Each row was made from one path, in order. Every step used is in the known rows, and no mark comes twice. Write each row's path.
Known rows:
R-L: [ 1.04  1.43  0.32 -0.75 -0.28  0.03  0.17 -0.13 -0.04  0.58  0.13  1.42
 -1.94  1.42 -0.25 -0.51  0.99 -0.51  1.43  1.62  0.07  0.51 -1.19 -0.35
 -1.44]
F-Q: [-0.18  0.05  1.04 -0.89  0.07 -0.39 -1.05 -0.10  0.74  1.38  0.89  0.02
 -0.22  0.69 -0.48 -0.02 -0.70  0.42  0.19 -0.94 -1.44 -0.20  0.49  0.72
 -0.77]
G-Q: [-0.53  1.65  1.77 -0.78  1.47 -0.71 -1.08  0.68 -0.04 -0.52  1.57 -0.37
  0.07  0.76  0.14 -1.25  0.22  0.14  0.40 -1.36 -1.11  0.35 -0.12  0.38
 -0.46]
V-B-C-Q: [-0.10  0.38 -0.13 -2.41  2.74 -1.03 -2.58 -0.65 -1.17  0.37  1.22 -1.44
  0.53  1.98 -0.50 -1.48  3.51  0.01  1.51  0.63 -0.34  1.39 -0.85  2.48
  1.27]
R-L-J-Q-C-B: [-0.13  4.37  4.01 -2.19  2.31 -1.61 -0.34 -0.83  1.50  1.41  1.94 -0.91
  1.51  2.18 -1.64 -0.64  1.00 -2.11  2.59  2.85  1.04  0.81  1.62 -2.34
  0.27]
L-J: [-0.75  0.45  1.88 -1.11  0.04  0.64  1.15  0.66 -0.26  0.17  1.21 -0.86
  1.38  1.32  0.61  1.51 -0.61 -0.62 -0.72  0.61  1.34 -0.66  0.58 -1.03
 -0.12]
X-Q-C-B: [-1.66  1.41  1.10  0.29  3.09 -1.01 -1.35 -1.04 -0.46  1.73 -0.21 -0.99
  1.64  1.14 -0.99 -0.16  0.88  0.03  2.30 -0.24 -0.77  0.43  1.90 -0.64
  1.26]
R-L-J-Q: [ 0.68  3.21  3.94 -2.28  1.26 -0.98  0.43  1.07  0.94  0.81  2.15  0.21
 -0.26  2.48 -0.49 -0.38  0.14 -0.89  1.60  2.00  0.42 -0.18 -0.75 -1.15
 -1.82]
X-Q: [-0.90  0.13  1.01  0.37  1.86 -0.40 -0.76  0.85 -0.97  1.04  0.08  0.15
 -0.28  1.48  0.34  0.09  0.07  1.35  1.46 -1.17 -1.55 -0.59 -0.37  0.51
 -0.89]
V-B-C-Q-J-L-R: [ 1.51  2.33  0.38 -5.81  4.96 -1.38 -4.09  0.08 -1.41  1.54  2.18 -1.07
  0.67  4.05 -0.47 -0.60  3.00 -2.33  0.27  2.03  2.66 -0.40 -0.93  1.54
  0.76]
R-L-J-Q-X: [ 0.90  3.15  1.85 -1.43  1.99 -1.58  0.43  1.65  0.16  1.36  1.17  0.76
 -0.69  1.88 -1.31  0.09  1.44 -1.28  1.03  0.22  0.48 -0.90 -1.54 -0.87
 -0.94]
B-V: [-0.94 -1.29 -1.66  0.77 -0.60  0.06  0.76  0.72 -1.11 -0.39  0.29  1.96
 -0.62 -0.47 -0.75  0.01  2.32  0.86 -0.57 -0.47 -0.22 -0.47  0.26 -0.77
  0.37]
R-L-J: [ 0.35  1.87  2.32 -1.90 -0.29  0.69  1.44  0.49 -0.35  0.68  1.43  0.54
 -0.58  2.67  0.35  1.02  0.45 -1.07  0.82  2.14  1.30 -0.09 -0.59 -1.38
 -1.63]
V-B-C: [ 0.35  0.07 -0.18 -1.68  1.00 -0.39 -2.03 -0.46 -1.73 -0.19 -0.79 -1.10
  0.46  1.35 -0.07 -1.31  2.81 -0.19  1.48  0.85  0.13  0.62 -0.01  2.48
 -0.08]
L-J-Q: [-0.33  1.73  3.53 -1.39  1.50 -1.03  0.15  1.19  0.92  0.15  2.11 -1.20
  1.72  1.07 -0.04  0.11 -0.74 -0.32  0.10  0.43  0.43 -0.72  0.40 -0.85
 -0.50]
F-Q-V: [-0.34  0.08  0.12 -1.08 -0.49  0.71  0.69  0.24 -0.35  2.83  1.19 -0.15
 -1.36  0.30 -1.53  1.22  0.55  0.20  0.48 -1.14 -1.72 -0.68  1.03  0.08
  0.65]
R-L-J-Q-G: [-0.26  3.74  4.04 -3.18  1.63 -0.11  0.54  1.37  0.12  1.35  2.57 -0.10
 -0.36  1.96  0.35 -0.46 -0.02 -0.99  2.96  1.19  1.37 -0.97 -1.72 -0.72
 -0.30]
G-Q-C-B-V: [-2.15  1.49  0.18 -0.19  2.00 -1.30 -1.08 -0.39 -0.62 -0.16  1.63  0.45
  1.20 -0.03 -1.97 -1.32  3.37 -0.22  0.63 -1.03 -0.66  0.77  2.48 -1.67
  1.94]
X-Q-J: [-0.90  0.89  1.59 -1.15  2.74 -0.13 -0.07  1.54 -0.74  3.41 -0.01 -0.69
  0.22  2.01  0.23  1.19 -0.11  0.11  0.78 -0.68 -0.43 -1.12  1.11  1.00
 -0.77]
R-L-J-Q-C: [ 0.08  3.98  3.57 -3.25  2.02 -2.26  0.24  0.87  1.07  0.12  1.47 -0.41
  1.57  1.80 -0.98 -0.94 -0.02 -2.44  2.34  2.79 -0.86  1.32 -0.19 -1.49
 -0.41]
X-Q-J-L: [ 0.05  2.07  1.06 -2.19  3.26 -1.36 -1.17  0.74 -0.49  2.58  1.14  0.58
 -0.06  2.17  0.49 -0.81 -0.78 -1.15  0.48  0.69  0.52 -1.23  0.71  0.50
 -1.64]
V-B-C-Q-J: [ 0.03  1.06  0.47 -3.78  3.68 -0.85 -1.95  0.02 -0.99  2.68  1.36 -2.14
  1.00  2.48 -0.45 -0.35  3.28 -1.26  0.85  0.98  0.79  0.83  0.65  2.79
  1.45]
B-C-Q-J-L-R: [ 0.35  2.51  0.48 -4.94  4.74 -1.30 -2.93  0.54 -0.85  1.13  2.71 -1.30
  1.14  2.62 -0.47 -0.55  1.18 -3.18 -0.65  2.20  2.21  0.28 -1.41  0.04
  0.76]

Write each row's path:
[-1.71 -0.17 -1.48  0.73  0.56 -0.57  0.02 -1.12 -0.65  0.35  0.04  0.88
  1.02 -0.77 -2.11 -0.22  3.08 -0.33  0.28  0.49  0.59  0.44  2.73 -2.04
  2.49] : Q-C-B-V
[-2.68  0.06 -0.47  1.10  2.45 -0.98 -0.81 -0.23 -1.53  1.32  0.16  0.94
  0.77  0.76 -1.76 -0.14  3.22  0.91  1.84 -0.63 -1.03 -0.18  2.33 -1.48
  1.56] : X-Q-C-B-V
[-0.29  1.62 -0.24 -0.06  2.20 -1.26 -1.06  1.28 -0.79  0.03  0.50  0.34
 -0.39  0.18 -0.82 -0.70  1.37 -0.23 -0.36 -3.20 -1.04 -0.42 -0.99  0.49
  0.43] : G-Q-X
[ 1.48  1.18 -0.04 -1.93  1.38 -0.51 -2.07  0.07 -0.50 -1.12  0.86  1.16
 -0.26  1.59  0.13 -0.25 -0.40 -1.13 -0.62  0.96  1.83 -1.23 -1.51 -1.38
 -0.60] : J-L-R
[-2.10  1.56  1.96 -0.68  2.12 -1.60  0.06  0.12  0.30  0.48  2.12 -0.39
  2.88  0.24 -2.04 -0.12  2.38 -0.77  0.46  0.87  0.83 -0.31  3.01 -2.83
  2.03] : L-J-Q-C-B-V
[-1.20  0.59 -0.04 -1.52  2.67 -0.95 -1.54 -0.25 -0.51 -0.10  1.78 -1.64
  1.00  0.61 -0.49 -1.41  1.64 -0.68  0.64  0.70 -0.66  2.04 -1.33  0.88
  1.38] : B-C-Q
[-0.30  1.95  0.60 -2.71  1.84 -0.01 -1.39  0.52 -3.03  0.80  1.01 -1.59
 -0.78  1.69 -1.25 -1.19  4.11 -0.18  2.08 -0.85 -1.31  0.49  0.38  2.34
  1.14] : G-Q-V-B-C
[-1.26  0.70 -0.99 -1.77  1.98  0.11  0.14  0.10 -1.78  1.35  2.13 -1.70
 -0.28  0.13 -1.60 -0.21  2.89 -0.91  0.83  0.52 -1.04  1.52 -0.87  0.29
  2.77] : B-C-Q-V
[-0.21  1.72  1.43 -0.67  2.27 -1.66  0.26  1.80  0.29  0.71  0.90 -0.59
  1.20  0.49 -0.89  0.55  0.47 -0.76 -0.36 -1.37  0.47 -1.42 -0.43 -0.48
  0.54] : L-J-Q-X
[-1.07  2.47  1.46 -1.80  2.25 -1.99 -1.27  0.53  0.16 -1.11  0.70 -0.92
  1.90  0.05 -0.54 -1.79 -0.08 -1.41  0.90 -0.68 -2.42  1.81  0.40 -0.08
  1.02] : G-Q-C
[ 0.18  0.28 -1.14 -1.98  0.43  0.73 -0.39 -0.13 -2.90  1.22 -0.57 -1.26
 -0.81  0.97 -1.25 -0.08  4.04 -0.25  1.69  0.54 -0.09  0.15  0.54  2.01
  1.60] : Q-V-B-C
[ 0.88  2.30 -0.13 -5.01  4.25 -1.97 -3.11 -0.90 -0.69  1.95  2.37 -0.87
  0.67  2.66 -0.20 -2.40  2.55 -2.38  0.56  2.45  1.69  0.85  0.19  2.25
  0.50] : V-B-C-Q-J-L
[-1.92 -0.12 -0.39 -0.17  0.67 -0.95 -0.98 -1.16  0.12  1.80  0.91  0.84
  1.00 -0.14 -2.45 -0.28  2.46  0.00  0.48 -0.55 -1.03  0.21  3.19 -1.32
  1.57] : F-Q-C-B-V
[ 0.72 -0.05 -1.12 -1.73  1.30  0.43 -0.01 -0.31 -1.07  2.30  2.05 -0.33
 -1.68  1.68 -1.43  0.99  3.81  0.97  1.41 -0.59 -0.26 -0.27  0.24  0.88
  2.63] : C-Q-V-B
[-0.71  0.44 -0.13 -1.49  2.30  0.28 -1.08  0.82 -3.86  2.25 -0.42 -1.21
 -0.99  2.47 -1.01 -0.12  4.01  1.02  3.12 -0.56 -1.63 -0.52  0.16  2.51
  0.78] : X-Q-V-B-C
[-1.05  2.96  2.40 -1.47  1.89 -1.57  0.41 -0.09  0.30  1.08  2.26  0.99
  0.88  1.71 -2.39 -0.70  3.36 -1.24  1.95  2.47  0.80  0.32  1.86 -3.24
  0.64] : R-L-J-Q-C-B-V
[ 0.42  3.58  1.82 -3.48  2.88 -1.70 -1.35  0.54  0.46  1.08  2.55  0.16
  0.31  1.48  0.32 -1.94 -0.77 -2.29 -0.57  0.43  0.84 -0.19  0.93  0.25
 -1.25] : G-Q-J-L
[ 0.63  1.51  0.45 -2.27  1.96 -0.99 -1.31  0.46 -1.62  1.31  0.26 -1.72
 -0.48  0.68 -1.86 -1.57  3.76 -0.09  2.58  0.41 -1.04  0.06  0.39  2.23
  1.37] : J-Q-V-B-C
[ 0.71  2.08  1.49 -3.09  4.01 -0.60 -2.11  1.58 -1.36  2.24  0.89  0.44
 -0.12  3.59  0.29  0.92 -0.38 -1.13  0.15  0.25  1.48 -2.40 -0.47 -0.36
 -1.32] : X-Q-J-L-R
[-0.26  1.98  1.25 -1.28  2.31 -2.92 -1.20  0.41  1.43 -0.51 -0.13 -0.96
  2.10 -0.86 -1.28 -2.00 -0.48 -1.33  1.49  0.69 -2.21  1.43  0.43 -0.14
  1.23] : J-Q-C
[-0.18  0.23 -2.02  0.16  2.57 -1.25 -0.54  0.28 -0.03  1.00  1.10  0.35
 -0.51  0.05 -1.21  0.31  1.93 -0.11 -0.48 -2.04 -0.30 -0.01 -1.69  0.16
  2.13] : C-Q-X
[-2.24  1.19  0.15 -2.55  3.04 -0.15 -1.35  0.10 -1.39  0.56  2.16 -1.83
  0.67 -0.04  0.24 -1.51  1.39 -0.88  2.07  0.02  0.26  1.20 -2.52  1.18
  2.90] : B-C-Q-G
[-1.21  2.95  3.58 -1.43  2.61 -1.64 -0.60 -0.63  1.41  0.76  1.70 -2.31
  3.47  0.72 -1.33 -0.16 -0.07 -1.65  1.08  1.25  1.07  0.20  2.72 -1.96
  1.71] : L-J-Q-C-B
[-1.30  1.13  0.08  0.53  2.12 -2.26 -1.04 -0.48  0.61  0.46  0.81  0.47
  1.40 -0.93 -2.71 -1.67  2.94 -0.30  1.20  0.28 -0.44  0.31  2.60 -1.81
  2.21] : J-Q-C-B-V
[-0.63  1.82  1.75 -1.31  2.02 -0.86 -0.86  0.93  0.39  0.68  1.12 -0.70
  0.08 -0.74  0.14 -1.47 -0.54  0.02  2.26 -0.85  0.01 -0.91 -1.24  0.57
  1.28] : J-Q-G
